Each row was made from one path, in order. Every step used is in the known rows, and no mark comes twice. Write each row's path.
Known rows:
zodos kedem: [-0.11 -0.02  0.18  0.09 -0.09 -0.14 -0.29  0.23 -0.06  0.14 -0.28  0.19
  0.17 -0.09 -0.12 -0.01 -0.06 -0.48  0.13  0.07]
vefon vevi: [-0.09  0.06 -0.10  0.08  0.12 -0.08 -0.06 -0.10 -0.05  0.01 -0.52  0.15
  0.08  0.03 -0.13  0.09 -0.03 -0.06 -0.16 -0.01]
bigabe zozak zodos vefon: [-0.41  0.21  0.20  0.19  0.16  0.03  0.26  0.09  0.05 -0.15  0.49  0.16
  0.15 -0.23 -0.14 -0.23  0.18  0.09  0.00 -0.28]
vevi zozak bigabe: [-0.02 -0.37  0.01  0.11 -0.06  0.03 -0.10  0.07  0.01 -0.35 -0.43  0.11
  0.15  0.24 -0.17 -0.10 -0.07 -0.17  0.25 -0.17]
zodos vefon vevi: [-0.28  0.07 -0.04  0.05  0.23 -0.03 -0.14 -0.05 -0.09 -0.01 -0.10  0.10
  0.17 -0.24 -0.06  0.00  0.03 -0.11 -0.24 -0.27]
bigabe zozak zodos kedem vevi vefon: [-0.17 -0.07  0.17  0.58 -0.17 -0.02  0.02  0.38 -0.06  0.10  0.00  0.15
  0.00 -0.10 -0.17 -0.27  0.07 -0.10  0.33 -0.22]
zodos vefon: [-0.22  0.00  0.24  0.08  0.20 -0.08 -0.15  0.02 -0.17 -0.04  0.18  0.14
  0.22 -0.24 -0.12 -0.12  0.07 -0.13 -0.10 -0.31]
bigabe zozak zodos kedem vevi: [-0.05  0.18  0.14  0.47 -0.12  0.01  0.02  0.30  0.03  0.08 -0.22  0.22
 -0.01  0.07 -0.13 -0.20  0.00 -0.24  0.16 -0.04]
zozak zodos vefon vevi kedem: [-0.32  0.26  0.10  0.10  0.16 -0.04  0.02  0.35  0.23  0.09  0.13  0.07
  0.11 -0.18 -0.09  0.12  0.16 -0.70 -0.23 -0.01]
kedem zodos zozak bigabe: [ 0.19 -0.24  0.27  0.22  0.17  0.19 -0.19 -0.16 -0.19 -0.11 -0.23  0.25
  0.09  0.29 -0.14 -0.04 -0.06 -0.44  0.20 -0.31]
kedem bigabe zozak zodos: [-0.28  0.10 -0.16  0.27  0.02  0.07  0.24 -0.19  0.08 -0.15  0.30  0.08
 -0.02  0.09 -0.10 -0.14  0.18  0.37  0.02  0.21]
vefon bigabe zozak zodos kedem: [-0.37  0.17  0.06  0.00  0.09  0.04  0.23  0.01  0.14 -0.01  0.07  0.14
  0.00 -0.01 -0.10 -0.03  0.01 -0.19  0.02  0.17]
vefon vevi zozak: [-0.07 -0.12 -0.20  0.05  0.04  0.01  0.03  0.06 -0.04 -0.24 -0.73  0.12
  0.12  0.02 -0.19  0.08 -0.11 -0.11  0.09 -0.01]
zozak bigabe vefon: [-0.13 -0.08  0.01  0.09  0.14 -0.08 -0.20  0.00  0.06 -0.03 -0.47  0.15
 -0.02  0.22 -0.17 -0.24  0.20  0.06  0.12 -0.30]
bigabe vefon vevi: [-0.18  0.17 -0.20  0.04  0.26 -0.10 -0.07 -0.02  0.00  0.10 -0.74  0.15
 -0.06 -0.01 -0.19 -0.07  0.15  0.14 -0.07 -0.14]
vefon bigabe: [-0.07 -0.05  0.08 -0.10  0.30 -0.06  0.03 -0.38 -0.11 -0.06 -0.20  0.14
  0.02  0.09 -0.13  0.05 -0.01 -0.09 -0.26  0.02]
zodos kedem bigabe zozak: [-0.39 -0.15 -0.20  0.20 -0.27 -0.01 -0.22 -0.02 -0.15  0.05  0.16  0.02
  0.07 -0.10 -0.03 -0.04  0.04  0.07  0.27  0.32]
vevi zozak: [-0.02 -0.21  0.09  0.07  0.04 -0.04  0.03  0.13 -0.09 -0.28 -0.43  0.16
  0.17  0.00 -0.23 -0.03 -0.08 -0.17  0.23 -0.02]
kedem bigabe: [-0.09 -0.13 -0.14  0.16  0.03 -0.05 -0.19 -0.28 -0.14 -0.04 -0.03  0.08
  0.06  0.08 -0.07 -0.02  0.08  0.09 -0.07  0.18]
vefon vevi zozak bigabe: [-0.07 -0.30 -0.26  0.08 -0.08  0.09 -0.10 -0.01  0.07 -0.31 -0.76  0.07
  0.11  0.26 -0.12  0.01 -0.12 -0.12  0.13 -0.14]
kedem zodos zozak: [ 0.20 -0.09  0.33  0.18  0.29  0.12 -0.06 -0.10 -0.31 -0.03 -0.20  0.31
  0.11  0.06 -0.20  0.02 -0.05 -0.44  0.14 -0.15]
vefon bigabe zozak: [-0.32 -0.09  0.03 -0.06  0.22  0.01  0.25 -0.39 -0.14 -0.15  0.00  0.09
  0.00  0.01 -0.15  0.01  0.02  0.25 -0.04  0.04]
zodos zozak bigabe vefon: [ 0.06 -0.10 -0.04  0.07  0.21  0.05 -0.19 -0.06 -0.03 -0.11 -0.17  0.22
  0.05  0.30 -0.15 -0.23  0.16 -0.13  0.23 -0.44]
bigabe vefon: [-0.14  0.08  0.08  0.07  0.25 -0.16 -0.08  0.02 -0.06  0.05 -0.43  0.20
 -0.01 -0.01 -0.24 -0.20  0.20  0.07  0.07 -0.17]
bigabe vefon vevi kedem zodos: [-0.23  0.06  0.13  0.12  0.18 -0.05 -0.10  0.25 -0.06  0.27 -0.80  0.09
 -0.17 -0.05 -0.26  0.14  0.20 -0.48  0.11  0.12]

Write each row's path:
[-0.25  0.10 -0.09  0.01  0.11 -0.17 -0.11  0.24  0.06  0.20 -0.58  0.05
 -0.07 -0.03 -0.20  0.11  0.22 -0.37  0.06  0.13] : bigabe vefon vevi kedem
[-0.19 -0.08 -0.29  0.11 -0.11 -0.06 -0.21 -0.05 -0.05  0.10 -0.15 -0.07
  0.00  0.06 -0.04  0.28  0.12 -0.34 -0.08  0.49] : vefon vevi kedem bigabe
[-0.24  0.07 -0.29  0.17 -0.04  0.02 -0.12  0.38  0.23 -0.06 -0.35  0.09
 -0.03  0.02 -0.11 -0.23  0.16 -0.15  0.31  0.19] : vevi zozak zodos kedem bigabe vefon
[-0.26  0.05  0.06 -0.06  0.39  0.11  0.26 -0.07  0.11 -0.36  0.15  0.11
  0.12 -0.11 -0.11 -0.11  0.00 -0.22 -0.19 -0.23] : vevi zozak zodos vefon bigabe
[ 0.13 -0.29  0.19  0.47  0.06 -0.11 -0.19  0.01 -0.34  0.04 -0.26  0.15
  0.03 -0.04 -0.21 -0.19  0.03  0.00  0.08 -0.37] : kedem vevi vefon
[-0.29  0.19  0.15  0.18 -0.11 -0.03  0.15  0.34  0.14  0.04  0.05  0.20
  0.11 -0.08 -0.15 -0.11  0.04 -0.23  0.23  0.10] : bigabe zozak zodos kedem
[-0.13 -0.07  0.07  0.38  0.21  0.08  0.34 -0.25 -0.12 -0.11  0.10  0.11
 -0.15  0.04 -0.18 -0.21  0.09  0.29 -0.04 -0.28] : kedem vevi vefon bigabe zozak zodos
[-0.16  0.22 -0.27  0.08  0.24  0.01  0.25  0.25  0.27 -0.17 -0.78  0.18
 -0.05  0.06 -0.24 -0.15  0.12  0.01  0.08 -0.08] : bigabe vefon vevi zozak zodos
[-0.24  0.24 -0.22  0.19  0.03 -0.07 -0.21  0.19  0.23  0.20 -0.15  0.14
 -0.08  0.04 -0.06 -0.22  0.27 -0.11  0.04  0.18] : zozak zodos kedem bigabe vefon
[ 0.20  0.22  0.21  0.43 -0.01 -0.05 -0.18  0.34  0.07  0.18 -0.45  0.27
  0.02  0.13 -0.11 -0.14 -0.03 -0.57 -0.05 -0.03] : zozak zodos kedem vevi
[-0.27 -0.26 -0.20  0.06  0.02  0.13 -0.19  0.08  0.01 -0.33 -0.34  0.01
  0.20 -0.02 -0.04 -0.07 -0.07 -0.13  0.05 -0.37] : zodos vefon vevi zozak bigabe
[ 0.15 -0.38  0.02  0.38 -0.27  0.05 -0.43  0.32 -0.06 -0.13 -0.76  0.12
  0.09  0.28 -0.08 -0.16 -0.17 -0.51  0.37 -0.20] : zodos kedem vevi zozak bigabe
[-0.15 -0.34  0.04  0.33  0.15  0.03  0.14 -0.38 -0.38 -0.09 -0.01  0.04
 -0.11 -0.03 -0.17 -0.13  0.03  0.37  0.05 -0.26] : kedem vevi vefon bigabe zozak
[-0.14 -0.01  0.03  0.04 -0.04 -0.13 -0.09  0.18  0.01  0.12 -0.41  0.06
  0.06  0.00 -0.16  0.27  0.04 -0.58 -0.05  0.26] : vefon vevi kedem
[-0.04  0.03  0.08  0.08  0.26  0.05 -0.09  0.19 -0.13  0.19 -0.50  0.16
 -0.09  0.02 -0.23  0.16  0.17 -0.66  0.21  0.06] : bigabe vefon vevi kedem zodos zozak
[-0.55  0.07  0.02  0.26 -0.05  0.05  0.12  0.13  0.10 -0.06  0.89 -0.07
  0.07 -0.21 -0.04 -0.03  0.30 -0.18  0.04  0.16] : vevi kedem bigabe zozak zodos vefon
[-0.17  0.01 -0.27  0.07  0.13 -0.02 -0.21 -0.06  0.11  0.02 -0.74  0.10
 -0.08  0.23 -0.12 -0.12  0.15  0.11  0.02 -0.29] : zozak bigabe vefon vevi
[-0.51 -0.08  0.08 -0.06  0.29  0.05  0.16 -0.36 -0.20 -0.19  0.43  0.03
  0.09 -0.24 -0.08 -0.09  0.06  0.25 -0.12 -0.23] : zodos vefon bigabe zozak
[ 0.17 -0.21  0.06  0.10  0.08  0.07 -0.19 -0.13 -0.09 -0.18 -0.01  0.23
  0.19  0.33 -0.10 -0.07 -0.02 -0.33  0.13 -0.32] : zodos zozak bigabe
[-0.14 -0.28 -0.08  0.07  0.05  0.01 -0.11  0.16  0.06 -0.26 -0.62  0.11
  0.02  0.24 -0.21 -0.26  0.09  0.03  0.40 -0.31] : vevi zozak bigabe vefon
[-0.42 -0.13 -0.35  0.15 -0.21  0.02  0.01 -0.07 -0.08  0.02  0.04 -0.12
 -0.04 -0.03 -0.06  0.24  0.15  0.00  0.07  0.46] : vefon vevi kedem bigabe zozak
[ 0.28  0.03  0.12  0.42  0.09  0.05  0.14  0.20  0.05 -0.24 -0.60  0.24
  0.01  0.23 -0.21 -0.19 -0.07 -0.27  0.05 -0.15] : kedem vevi zozak zodos
[-0.40 -0.05  0.08  0.11  0.21  0.04  0.44 -0.21 -0.01 -0.15  0.35  0.08
 -0.04 -0.10 -0.21 -0.12  0.12  0.30  0.04 -0.18] : vevi vefon bigabe zozak zodos
[ 0.02 -0.03  0.14  0.32  0.13  0.00 -0.09  0.07 -0.04  0.16 -0.18  0.14
 -0.06  0.02 -0.09 -0.13 -0.02 -0.40 -0.08 -0.19] : zozak zodos kedem vevi vefon bigabe
[ 0.16 -0.03  0.17  0.37 -0.08 -0.10 -0.39  0.22 -0.20  0.18 -0.56  0.21
  0.06  0.06 -0.09 -0.08 -0.09 -0.48  0.07 -0.05] : zodos kedem vevi
[-0.14  0.14 -0.17  0.09 -0.06  0.03  0.02  0.46  0.25 -0.07 -0.62  0.16
  0.13 -0.01 -0.12  0.03 -0.13 -0.52  0.15  0.13] : vefon vevi zozak zodos kedem
[-0.50  0.12 -0.10  0.27  0.10  0.09  0.14 -0.12  0.02 -0.17  0.73  0.04
  0.08 -0.18 -0.03 -0.23  0.23  0.30 -0.07 -0.10] : kedem bigabe zozak zodos vefon
[-0.46 -0.03  0.08  0.09  0.04  0.00  0.22  0.08  0.04  0.03  0.30  0.07
  0.02 -0.18 -0.13 -0.08  0.05 -0.06  0.19 -0.05] : vevi vefon bigabe zozak zodos kedem
[-0.29 -0.17 -0.19  0.21 -0.07  0.01  0.03 -0.32 -0.19 -0.14  0.19  0.02
  0.03  0.00 -0.10 -0.07  0.12  0.41  0.13  0.20] : kedem bigabe zozak
[-0.64 -0.10 -0.30  0.14 -0.13  0.04 -0.08 -0.04 -0.12 -0.01  0.48 -0.18
  0.06 -0.29  0.02  0.13  0.20 -0.05  0.01  0.18] : zodos vefon vevi kedem bigabe zozak
[-0.23  0.19  0.14  0.22  0.08 -0.01  0.36  0.05  0.10 -0.12  0.07  0.20
  0.05  0.04 -0.21 -0.14  0.10  0.11  0.09  0.00] : bigabe zozak zodos
[-0.08 -0.12  0.49  0.19  0.04 -0.05 -0.09  0.22 -0.15  0.17 -0.34  0.13
  0.01 -0.03 -0.26  0.18  0.07 -0.78  0.15  0.19] : vevi kedem zodos
[ 0.02 -0.20  0.27  0.16  0.15  0.09 -0.24  0.22 -0.07  0.06 -0.27  0.16
 -0.06  0.26 -0.22  0.00  0.20 -0.75  0.39 -0.17] : vevi kedem zodos zozak bigabe vefon
